What can hang from each mark:
G: C
M: G V
H: V
V: C G H R S
W: V
C: G R V
S: V

Every row comes from one small tree of marks. Brackets hold a mark, then the marks that hang from it, in alphabetical order. Every link used is in the known rows. Which tree was each row made from?
Known rows:
[M [V H]]: [-1.02,  1.64, -3.75,  1.15,  1.46,  0.22,  0.23, -2.56, -3.85,  4.05,
  1.89,  0.54,  0.84, -0.70, -2.63, -2.23, -0.73,  0.19, -1.08, -1.42,
  0.99, -2.49,  1.11]
[S [V [C R] G H]]: [ 0.47, -0.81, -2.56,  1.70,  1.35, -1.82, -0.12, -1.29, -3.50,  2.49,
  3.21, -0.67, -1.23, -2.29, -3.88, -2.77, -0.31,  0.58, -1.48, -2.39,
 -0.16, -1.93,  1.06]
[M [V R]]: [-0.47, -0.03, -3.25,  0.41,  1.98,  0.58,  0.43, -2.99, -2.20,  3.40,
  2.23,  0.07, -0.75, -0.72, -3.52, -2.84, -0.41,  1.16,  0.04, -0.94,
 -0.14, -2.72,  0.92]
[W [V R S]]: [-0.87, -1.18, -1.46,  0.11,  2.79, -0.32,  0.86, -2.63, -3.05,  5.02,
  2.40, -0.56,  0.52, -3.59, -4.10, -1.09,  0.00,  0.86, -0.90, -0.93,
  0.78, -0.59, -0.15]
[W [V [C R] G H S]]: [ 0.35, -3.53, -1.43,  1.42,  1.28, -0.87,  0.48, -1.96, -5.28,  3.55,
  2.79, -1.13,  0.61, -3.87, -4.14,  0.12, -1.93,  1.44, -2.35, -1.88,
  1.13, -0.20,  1.09]
[G C]: [-3.39,  2.52, -0.17,  0.54,  1.41, -1.29, -0.47, -1.42, -1.55,  3.81,
  1.37,  0.22, -1.81,  0.62, -3.61, -3.89,  1.05,  0.85, -0.28, -2.09,
 -1.04, -3.23,  0.47]
[H [V G]]: [-2.22,  1.07, -1.32,  0.78,  1.67, -0.74, -0.47, -2.05, -3.09,  5.42,
  3.80, -1.70,  0.19, -1.53, -2.44, -2.48, -0.51,  0.14, -0.33, -1.18,
 -1.53, -2.33,  2.00]
[G [C V]]: [-4.15,  2.58, -0.38,  0.55,  1.65, -1.96, -0.13, -1.08, -0.70,  3.12,
 -0.13,  0.74, -1.69,  0.08, -4.08, -4.49,  1.84,  1.03, -0.52, -1.95,
 -0.80, -1.78,  0.91]
[S [V [G C] H R]]: [ 0.41,  0.22, -1.65,  0.50,  1.22, -1.04, -0.13, -1.97, -2.77,  2.37,
  2.98, -0.28, -2.74, -2.40, -4.57, -3.21,  0.14,  0.47, -1.17, -2.29,
 -0.04, -1.82,  0.78]
[M [V C]]: [-1.04, -0.04, -3.27,  2.07,  1.40, -0.53, -0.32, -2.36, -2.80,  2.90,
  2.21,  0.87, -0.56, -0.06, -2.93, -2.19,  0.82,  0.67,  0.12, -1.66,
 -0.74, -2.43,  1.29]
[G [C R [V H S]]]: [-3.89,  1.29, -0.56,  0.53,  0.92, -1.89,  0.88, -0.33, -1.48,  2.69,
  0.00, -0.54, -0.59, -1.09, -4.24, -3.72, -1.17,  2.09, -1.98, -2.27,
  0.73, -1.49,  0.49]
[M [G C] [V H R S]]: [-0.39, -0.64, -2.49,  1.21, -1.01,  1.01,  0.43, -3.19, -3.97,  0.89,
  0.90,  1.51, -1.57, -2.58, -4.05, -1.57, -2.24,  1.18, -0.16, -2.49,
  2.40, -0.86,  1.88]
[W [V G]]: [-0.52, -0.28, -1.72, -0.25,  3.20, -0.54,  0.05, -2.86, -3.92,  5.18,
  1.47,  0.04,  0.53, -2.83, -3.70, -2.23,  0.00,  0.59, -0.56, -0.48,
 -0.24, -1.32,  1.44]
[S V]: [-1.72,  3.54, -3.07,  0.67,  3.22, -1.57, -0.06, -1.50, -1.88,  4.64,
  2.16,  0.72,  0.00, -1.71, -3.03, -4.14,  1.96, -0.72, -0.06, -1.55,
 -0.31, -2.33,  0.13]
[C G R [V H S]]: [-3.05, -1.71, -0.89,  0.07,  1.64, -0.86,  1.30, -0.59, -1.15,  2.89,
 -1.20, -1.54,  2.09, -3.20, -4.62, -3.96, -3.46,  2.06, -3.59, -0.81,
  2.65,  1.28,  1.79]
[M [V H R]]: [-0.04, -0.33, -3.40,  0.86,  1.11,  0.67,  0.62, -3.01, -3.22,  3.38,
  2.61, -0.23, -0.45, -0.90, -3.49, -2.10, -1.14,  0.96, -1.05, -1.36,
  0.85, -2.51,  0.81]
[V G H R S]: [ 2.01, -4.29,  0.70,  0.64,  0.38,  2.23, -0.05, -2.92, -4.55,  2.68,
  5.20, -3.33, -1.74, -3.42, -5.47,  0.50, -2.30,  1.82, -3.23, -1.91,
  2.28, -1.03,  1.23]
[M V]: [-1.48,  1.89, -3.55,  0.71,  2.30,  0.14,  0.12, -2.61, -2.84,  4.06,
  1.47,  0.80,  0.52, -0.43, -2.72, -2.92,  0.00,  0.46,  0.05, -1.02,
  0.05, -2.68,  1.25]
[W [V [G C] H R S]]: [ 0.27, -2.51, -0.42,  0.19,  1.11, -0.24,  0.47, -2.60, -4.54,  3.51,
  2.49, -0.70, -0.93, -3.96, -4.79, -0.30, -1.36,  1.35, -1.96, -1.70,
  1.24,  0.04,  0.66]
[H [V [C G] R S]]: [-2.27, -2.61, -0.41,  2.40,  0.21, -1.26, -0.25, -1.56, -1.78,  3.81,
  4.62, -1.96, -0.88, -2.09, -3.34, -1.12, -0.34,  0.52, -0.93, -2.02,
 -0.95, -0.20,  0.95]

Which tree is each row?
[-1.08, -4.12, -0.16,  2.64, -0.43, -0.55,  0.16, -0.83, -3.47,  2.54,
  3.04, -2.16,  0.43, -2.17, -4.20, -0.61, -2.66,  1.58, -3.58, -2.66,
  2.03, -0.26,  0.90] => [V [C G R] H S]
[-3.52, -1.54, -0.74, -0.31,  2.38, -0.96,  1.20, -0.62, -0.12,  2.88,
 -1.58, -1.24,  1.80, -3.05, -4.75, -4.70, -2.79,  2.33, -2.45, -0.38,
  1.67,  1.01,  1.84] => [C G R [V S]]
[-1.05,  2.10, -1.98,  0.09,  2.36, -1.64, -0.16, -1.29, -2.21,  2.92,
  1.62,  0.34, -1.60, -2.05, -3.84, -4.36,  0.14,  0.57, -0.11, -1.87,
 -0.81, -2.28,  1.03] => [S [V [G [C R]]]]
[-1.31, -1.04, -1.74, -0.26,  2.13, -0.67,  1.25, -1.27, -2.29,  3.01,
  0.38, -2.26,  0.62, -2.21, -4.62, -3.93, -2.65,  2.66, -2.70, -0.83,
  1.08, -1.53,  2.11] => [C R [V G H]]
[ 0.12, -2.13, -0.32,  1.12,  0.67,  1.28,  0.58, -2.37, -3.46,  3.91,
  4.78, -2.65, -0.55, -2.53, -4.60, -0.10, -1.28,  1.10, -3.03, -2.11,
  2.50, -1.47, -0.21] => [V H R S]
[-1.33, -1.60, -1.20,  0.10,  1.84, -0.23,  1.26, -1.01, -2.77,  2.74,
  0.92, -2.40,  1.04, -3.37, -4.80, -2.56, -2.98,  2.61, -3.09, -1.26,
  2.13, -0.46,  1.82] => [C R [V G H S]]
[-3.82,  2.10, -0.13,  1.10,  0.87, -1.58, -0.07, -0.91, -1.75,  2.96,
  0.54,  0.40, -1.14, -0.77, -4.12, -3.01,  1.09,  0.89, -1.68, -2.42,
  0.65, -0.75,  0.70] => [G [C [V H S]]]
[ 1.11, -0.12, -2.21,  0.47,  1.88, -0.42,  0.01, -2.35, -3.09,  3.08,
  3.52, -0.82, -1.78, -2.78, -4.40, -2.89,  0.17,  0.27, -1.38, -1.71,
  0.33, -1.77,  0.85] => [S [V G H R]]
[-1.21, -2.87, -1.56,  1.52,  1.33, -1.49,  0.76, -1.52, -4.05,  4.08,
  1.57, -0.51,  1.58, -3.55, -3.73, -0.80, -1.84,  0.97, -2.49, -1.72,
  1.41,  0.55,  0.53] => [W [V [C G R] H S]]
[-0.71, -2.36, -0.38,  3.44, -0.13, -0.29, -0.50, -1.41, -4.39,  3.31,
  4.84, -1.50, -0.26, -1.52, -3.73,  0.81,  0.40,  0.46, -2.93, -3.18,
  1.66, -1.00,  0.33] => [V C H S]
[ 0.67, -2.93, -2.51,  2.14,  0.11,  0.41,  0.05, -2.13, -5.00,  1.59,
  3.03, -0.68, -0.27, -2.17, -3.72, -0.21, -2.75,  1.80, -1.80, -2.26,
  1.25, -1.26,  1.87] => [M [V [C R] G H S]]
[-1.76, -1.29, -1.03, -0.34,  2.61, -0.30,  1.10, -1.07, -1.77,  2.79,
  0.54, -2.09,  0.72, -3.06, -4.91, -3.25, -2.42,  2.92, -1.94, -0.86,
  1.14, -0.70,  1.89] => [C R [V G S]]
[-1.23, -0.11, -1.42, -0.52,  2.62, -1.29,  0.38, -2.22, -3.47,  4.33,
  0.64,  0.12, -0.10, -2.53, -3.94, -2.85, -1.03,  1.41, -0.45, -0.97,
 -0.61, -1.60,  1.28] => [W [V [G [C R]]]]
[ 0.06, -3.47, -1.44,  1.89,  1.11, -0.96,  0.65, -2.38, -4.11,  3.90,
  3.54, -0.86, -0.20, -3.34, -4.26,  0.34,  0.06,  0.83, -2.03, -2.02,
  1.01,  0.02, -0.11] => [W [V C H R S]]
[-0.56,  1.82, -2.19,  0.48,  1.55, -1.59, -0.03, -1.27, -3.26,  2.97,
  2.01,  0.05, -1.25, -2.21, -3.80, -3.63, -0.64,  0.41, -1.29, -2.25,
  0.14, -2.06,  0.97] => [S [V [G [C R]] H]]
[-2.58,  0.16, -1.11,  1.15,  1.22, -0.55,  0.40, -1.82, -2.21,  5.23,
  4.75, -2.20,  0.11, -2.19, -2.86, -1.43, -0.56,  0.43, -0.64, -1.59,
 -0.40, -1.57,  0.32] => [H [V R S]]
[ 0.40, -2.62,  0.93, -0.35,  1.07,  0.65, -0.47, -2.79, -1.93,  2.04,
  3.17, -1.84, -4.27, -0.97, -5.52, -2.93, -0.56,  2.48, -0.60, -1.57,
 -1.19, -2.88,  1.63] => [V [G C] R]
[-1.65, -0.25, -0.39,  0.51,  2.57,  0.08, -0.19, -1.90, -2.20,  3.14,
  1.18, -0.74, -0.15, -2.75, -4.73, -2.29,  1.00,  1.08, -1.61, -1.07,
  1.03,  0.25,  2.20] => [C [V G S]]
[ 0.39, -3.36,  1.75,  0.11,  0.62,  1.26, -0.42, -2.46, -2.70,  1.73,
  3.81, -2.09, -3.67, -2.53, -5.81, -1.01, -1.15,  2.46, -1.28, -2.10,
  0.32, -1.25,  1.22] => [V [G C] R S]
[ 0.04, -4.72,  0.38,  2.43,  0.62,  0.25, -0.21, -2.09, -2.03,  2.29,
  5.41, -2.27, -2.60, -1.65, -5.07, -0.05,  0.97,  1.82, -1.27, -2.55,
 -0.01, -1.31,  0.01] => [V C R S]
[ 0.13, -0.42, -3.75,  0.38,  0.99,  1.41,  0.43, -3.95, -2.85,  2.09,
  0.88,  1.14, -0.98, -1.97, -3.75, -3.19, -1.10,  1.06,  1.20, -1.07,
  0.90, -2.24,  2.37] => [M G [V R]]
[ 0.58, -1.38, -2.11,  0.56,  0.37,  0.67,  0.05, -3.05, -3.69,  1.80,
  2.24, -0.10, -2.24, -1.11, -4.24, -2.03, -1.91,  1.59, -1.06, -1.70,
  0.29, -2.17,  1.76] => [M [V [G C] H R]]
[ 0.82, -2.01, -1.97,  0.44,  1.48,  1.66,  0.03, -3.18, -3.48,  2.24,
  3.04, -0.52, -1.25, -2.38, -4.34, -1.09, -1.63,  1.64, -0.52, -1.16,
  0.75, -1.34,  1.73] => [M [V G R S]]
[ 1.19, -4.39,  0.61,  2.97, -0.42,  0.60, -1.16, -2.02, -5.47,  2.10,
  5.18, -2.15, -1.50, -2.48, -4.64,  1.37, -0.57,  1.06, -3.17, -2.93,
  1.48, -0.55,  1.85] => [V C G H S]
[ 1.98, -6.90,  1.30,  2.04,  0.31,  1.14, -0.79, -2.68, -3.13,  1.06,
  5.75, -2.85, -3.85, -2.56, -5.97,  0.55, -0.15,  2.40, -1.52, -2.35,
 -0.18, -0.84,  1.56] => [V C G R S]
[-1.39,  0.50, -2.07,  0.83,  2.34, -0.67,  0.68, -2.20, -4.70,  5.78,
  1.99, -0.05,  2.20, -3.46, -3.21, -0.54, -0.31, -0.07, -2.08, -1.38,
  1.92, -0.34,  0.06] => [W [V H S]]
[-0.79, -0.86, -1.04,  0.25,  1.48, -0.76,  0.62, -2.00, -5.05,  4.08,
  1.54, -0.35,  0.60, -3.82, -4.06, -0.81, -2.14,  1.22, -2.14, -1.72,
  1.46, -0.26,  0.95] => [W [V [G [C R]] H S]]
